Every row comes from one small tree of marks. The marks that hang from a mark follow it in brackets, in alphabetical order. Every link used is in the known rows. Which tree was each row made from?
Known rows:
Q(G V(C(M))): [0.040,-2.928,1.611,2.406,-0.568,-1.821,-0.639,3.319,-0.798,-0.313,-0.651,-2.176,0.111,-1.483,-5.478,5.490,0.134,2.103,-0.257,5.150,-0.870,-1.075]
X(Q(V)): [0.917,2.227,-0.150,-0.790,-0.396,-2.516,1.031,0.607,-0.498,0.470,0.527,-2.203,0.415,1.080,-8.301,0.442,-2.458,0.484,-0.662,3.515,0.757,-0.550]
V(C(X)): [-0.169,-0.579,-1.070,0.287,-1.172,2.163,-0.438,-1.926,0.351,1.124,-0.465,3.103,-0.510,0.083,3.440,2.389,2.276,-1.012,1.134,2.124,-3.313,0.219]
Q(G V(C(M X))): [-1.221,-2.686,0.486,2.516,-1.140,-1.381,0.159,2.001,-0.336,0.448,-0.276,-0.102,-0.743,-1.653,-4.340,6.776,-0.031,0.371,0.430,5.822,-2.457,-1.991]
C(X): [-1.231,0.116,-0.831,0.361,-0.637,0.030,0.660,-1.411,0.433,1.222,0.243,2.367,-0.581,-0.544,1.249,1.176,-0.174,-1.315,0.435,0.676,-1.821,-0.778]
V(C(G J) Q): [-0.003,-3.326,0.808,1.144,0.053,7.372,0.032,0.380,-0.671,-0.245,-0.808,0.081,-2.314,1.694,5.787,-1.698,0.574,1.040,1.220,5.479,-2.964,0.912]
Q(G V(C(X))): [-0.362,-2.307,0.353,1.066,-1.878,-1.316,0.512,1.385,0.937,0.844,-0.209,0.690,-0.396,0.402,-2.778,5.474,-0.348,-0.211,0.890,4.929,-2.640,-1.206]
V(C(J(H))): [0.330,-1.659,-0.312,2.186,0.153,2.866,-0.664,-2.667,-0.367,-0.286,2.420,-1.137,-1.224,0.228,-0.430,2.573,4.269,1.359,0.686,2.085,-3.742,1.989]
X(Q(G V(C(M)))): [-0.524,-0.648,0.597,1.827,-0.297,-1.220,-0.101,3.073,-0.693,-0.258,-0.373,-2.746,0.540,-0.691,-8.259,4.846,-1.738,2.869,-0.552,6.153,-0.131,-0.394]
V(Q(G)): [-1.429,-2.261,0.159,1.488,-0.877,1.632,2.217,3.073,0.000,-1.119,0.993,-1.831,-0.033,0.678,0.036,-0.722,-3.118,0.224,-0.050,1.972,2.383,0.260]
V(Q): [0.219,-0.827,-0.540,0.106,-0.619,2.765,1.586,0.806,-0.857,-0.756,0.634,-1.020,-0.139,0.815,1.069,-2.530,-1.423,-0.839,0.063,1.635,1.779,0.725]
J(H(M)): [-0.102,-0.069,-0.467,2.437,-1.662,-0.085,1.653,-0.446,-1.149,1.028,5.817,-0.928,0.235,0.004,-2.195,1.665,5.559,-0.833,0.220,0.885,0.118,0.599]
J(H): [-0.042,0.213,-1.256,1.632,0.054,0.566,1.026,-1.093,-0.242,0.037,3.086,-1.408,0.172,-0.352,-1.393,1.253,2.262,-0.140,0.487,-0.744,-0.022,0.531]
X(Q(G V(C))): [0.288,-0.169,0.341,0.224,-0.949,-1.695,0.340,2.622,0.252,0.088,-0.390,-1.941,0.614,1.254,-6.635,3.818,-1.536,2.046,-0.088,5.251,-0.235,0.294]
C(G J M V X): [-2.343,-3.748,2.719,3.233,1.136,3.602,-1.226,-3.531,-0.492,0.559,0.346,2.473,-3.974,-2.511,0.998,1.786,-0.980,0.396,0.884,4.302,-5.245,-3.774]
X(Q): [-0.589,2.318,-0.766,-0.198,0.315,0.494,0.625,-0.204,-0.054,0.476,0.503,-0.443,0.610,0.656,-2.372,-0.653,-2.184,0.800,-0.513,1.119,0.614,0.547]
V(C(G M) Q): [-0.405,-2.896,-0.036,2.070,0.387,6.591,0.220,1.606,-1.707,-0.231,-0.817,0.445,-1.064,-0.571,6.181,-0.559,0.728,0.817,1.443,4.877,-0.623,-0.032]
X(Q(G)): [-2.276,0.893,-0.218,0.793,0.244,-0.511,1.198,2.222,0.774,0.021,1.220,-1.476,0.666,0.559,-3.020,0.987,-3.439,1.913,-0.613,1.067,1.338,0.328]
Q(G V(C)): [0.770,-2.471,1.307,0.627,-1.287,-1.648,-0.104,2.764,0.384,-0.081,-0.602,-1.629,0.152,0.806,-4.246,4.373,0.734,1.009,0.342,4.263,-0.811,-0.324]
V(C(J X) Q): [-0.835,-2.500,-0.257,1.190,-1.290,5.534,0.428,-1.890,-0.452,-0.189,0.130,1.479,-2.151,0.796,3.277,0.287,-0.260,-0.682,0.605,5.397,-3.669,1.473]
X(Q(V(C))): [1.711,1.310,-0.082,-1.034,-0.910,-0.398,-0.355,0.365,-0.326,0.502,-0.756,-1.333,0.461,1.318,-5.822,2.043,-0.013,0.902,0.018,5.288,-0.607,0.802]
C(J(H) V X): [-0.781,-2.323,1.083,3.104,-0.394,1.719,0.211,-5.755,0.301,0.144,4.119,0.674,-2.713,-1.156,-2.860,2.929,1.091,-1.043,0.775,2.501,-4.195,-1.590]

Which tree is each row?
[-0.677,-4.208,2.224,1.944,-1.145,1.873,1.048,0.968,-0.054,-1.795,1.224,-1.526,-1.087,0.015,-0.530,-0.014,-3.462,-0.230,0.558,2.921,1.788,-1.045] : C(V(Q(G)))
[-0.712,-3.725,1.093,2.618,0.742,7.317,-0.443,0.449,-1.781,-0.599,-0.912,-0.534,-2.439,-0.442,3.992,-0.791,0.334,1.767,0.755,6.042,-2.638,0.289] : V(C(G J M) Q)
[-2.419,-4.839,2.375,3.064,-1.041,3.259,1.244,-1.729,0.450,-1.096,1.701,-0.240,-3.066,-0.207,-1.955,0.787,-4.328,-0.534,0.207,4.959,-1.917,-1.477] : C(J V(Q(G)) X)
[-0.188,-1.872,0.319,1.534,-0.224,1.921,-0.167,0.294,-0.940,1.815,-1.343,2.083,-1.652,-1.268,0.693,4.158,1.443,-0.084,1.409,6.364,-3.961,-2.817] : Q(V(C(G M X)))
[-1.090,1.045,-1.603,0.017,-0.153,4.297,0.418,-1.177,0.686,2.238,-0.413,3.827,-0.951,0.907,4.919,0.869,0.273,0.192,1.689,4.185,-3.495,-0.371] : V(C(G X(Q)))
[-0.863,-1.718,0.021,0.992,-0.740,2.981,-1.085,-2.908,0.100,0.596,-0.229,2.468,-1.954,0.266,1.693,2.552,1.673,0.098,0.406,3.600,-5.490,0.802] : V(C(J X))
[-1.207,-2.077,-0.938,2.939,0.179,5.489,0.423,-3.467,0.589,1.801,2.398,2.279,-2.608,0.086,4.918,2.950,4.050,0.224,1.909,3.689,-6.170,-0.054] : V(C(G J(H) X))
[0.864,-1.387,-0.002,0.029,-1.074,1.516,0.136,-0.318,0.663,2.227,-1.413,2.689,-1.614,0.944,2.509,3.146,1.728,-0.991,1.968,5.274,-4.205,-2.030] : Q(V(C(G X)))
[1.472,-2.631,1.857,0.307,-0.186,2.440,-1.211,-0.184,-0.336,0.641,-1.153,-0.428,-2.337,1.526,-0.302,1.673,1.433,1.547,0.867,5.965,-4.447,-0.999] : Q(V(C(G J)))
[-1.941,-2.005,1.703,2.611,2.004,3.169,-0.853,0.186,-1.081,0.327,-0.400,-0.205,-2.334,-1.413,1.614,0.213,-0.572,2.327,-0.019,2.738,-2.871,-1.775] : C(G J M)
[-2.763,-4.364,1.474,3.903,-0.878,2.198,1.364,0.289,-0.556,-1.153,1.092,0.184,-1.726,-2.575,-1.860,2.116,-3.722,-0.947,0.581,4.639,0.111,-2.493] : C(M V(Q(G)) X)
[0.008,-3.983,1.651,3.403,0.340,5.883,1.352,-3.001,-0.627,-0.951,3.587,-1.744,-3.355,0.432,0.798,-1.456,0.351,0.209,1.630,4.191,-1.740,-1.050] : C(G J(H) V(Q))
[-1.932,-3.034,-0.075,2.730,-0.726,5.729,0.160,-1.568,-2.011,-0.395,-0.176,0.689,-2.035,-1.388,1.355,1.133,-0.126,0.015,0.095,6.290,-3.709,0.670] : V(C(J M X) Q)
[0.279,-1.238,-0.102,1.509,-1.059,-0.443,-0.640,-0.556,-1.045,0.862,-0.852,0.936,-0.719,-1.822,-3.838,5.109,1.335,-0.705,0.456,5.699,-3.329,-1.525] : Q(V(C(M X)))
[-1.160,-3.174,-0.191,1.495,-0.657,7.609,0.774,-1.421,-0.143,0.852,-0.027,2.404,-3.011,1.155,7.005,-0.690,0.358,-0.222,1.602,5.878,-4.554,-0.255] : V(C(G J X) Q)
[0.522,-3.262,2.154,0.869,0.048,4.833,0.798,-0.610,-0.054,-0.493,0.289,0.582,-2.168,0.549,4.108,-2.753,-1.801,-0.904,1.771,3.293,0.257,-1.754] : C(G V(Q))
[-1.728,1.097,-1.398,1.599,-0.067,2.123,-0.401,-1.144,-0.969,0.829,-0.166,1.946,-0.037,-1.651,-0.803,3.024,-0.099,0.841,0.297,4.070,-2.548,0.427] : V(C(M X(Q)))
[-2.679,-3.206,-0.830,3.119,-1.129,3.736,1.452,2.013,-0.914,-0.544,0.375,0.560,-0.610,-1.549,1.927,2.776,-1.039,-0.206,0.789,5.309,-1.075,-0.139] : V(C(M X) Q(G))
[0.116,-3.559,2.022,3.682,-2.240,4.215,1.562,-2.857,-2.143,-0.898,6.641,-2.331,-2.436,0.476,-4.181,-0.054,3.033,-1.163,0.345,4.654,-0.743,0.267] : C(J(H(M)) V(Q))
[-3.025,1.305,-1.362,4.335,1.195,1.921,1.277,-3.196,-1.231,0.669,4.306,-0.932,-1.223,-2.313,-5.879,2.817,-0.595,1.143,-0.694,3.288,-2.819,0.029] : C(J(H) M X(Q))
[-1.082,-4.263,1.191,1.980,-0.785,4.621,0.520,1.715,-0.280,-1.416,0.243,-2.007,-1.240,1.187,1.084,0.595,-1.159,1.779,0.046,4.824,-1.434,1.642] : V(C(J) Q(G))
[-1.802,-1.667,0.404,4.398,2.134,3.291,0.437,-1.249,-1.155,0.376,2.894,-1.647,-2.112,-1.842,-0.173,1.436,1.901,2.193,0.269,2.472,-2.933,-1.409] : C(G J(H) M)
[-1.957,-3.061,2.424,3.088,0.366,1.448,-1.591,-4.086,-1.004,-0.477,0.644,1.407,-3.215,-2.777,-3.695,2.772,-1.113,-0.069,-0.180,3.742,-4.142,-2.408] : C(J M V X)
[-0.713,-1.355,-0.677,0.276,-0.656,4.166,-0.174,-1.122,0.901,2.022,-0.759,4.222,-1.469,0.660,7.581,1.787,2.331,-0.592,2.158,2.827,-4.239,-1.049] : V(C(G X))
[-0.488,-2.143,0.358,1.449,1.110,3.727,-1.360,0.781,-0.853,0.506,-1.349,1.467,-1.001,-1.220,4.967,1.469,2.275,1.543,1.288,3.046,-2.361,-0.788] : V(C(G M))
[-1.651,-0.180,1.385,1.199,-0.029,1.467,-0.459,-4.759,0.171,0.166,1.288,1.520,-2.462,-0.152,-4.332,0.816,-3.111,0.052,-0.205,3.969,-3.521,-1.349] : C(J V X(Q))
[-1.227,-4.710,2.119,4.396,-0.543,3.268,1.678,-1.131,-0.158,-2.142,4.132,-3.638,-2.210,-0.228,-3.744,1.272,-1.134,0.747,0.237,3.787,-0.107,-0.082] : C(J(H) V(Q(G)))
[-0.551,0.621,0.522,0.522,-0.473,-3.083,1.684,2.780,0.374,0.313,0.856,-3.128,0.574,0.891,-8.848,2.373,-4.245,1.630,-0.904,3.945,1.427,-0.872] : X(Q(G V))
[-0.635,-3.134,1.052,1.195,-0.784,5.087,1.565,-1.923,0.278,0.470,0.603,2.932,-2.705,0.093,5.053,-1.397,-2.035,-2.238,2.093,4.194,-1.505,-2.715] : C(G V(Q) X)
[0.078,-2.204,0.043,2.572,0.641,5.124,-0.295,-2.170,0.018,0.673,1.819,-0.258,-2.172,0.560,3.840,2.024,4.376,1.623,1.473,2.777,-4.403,0.758] : V(C(G J(H)))
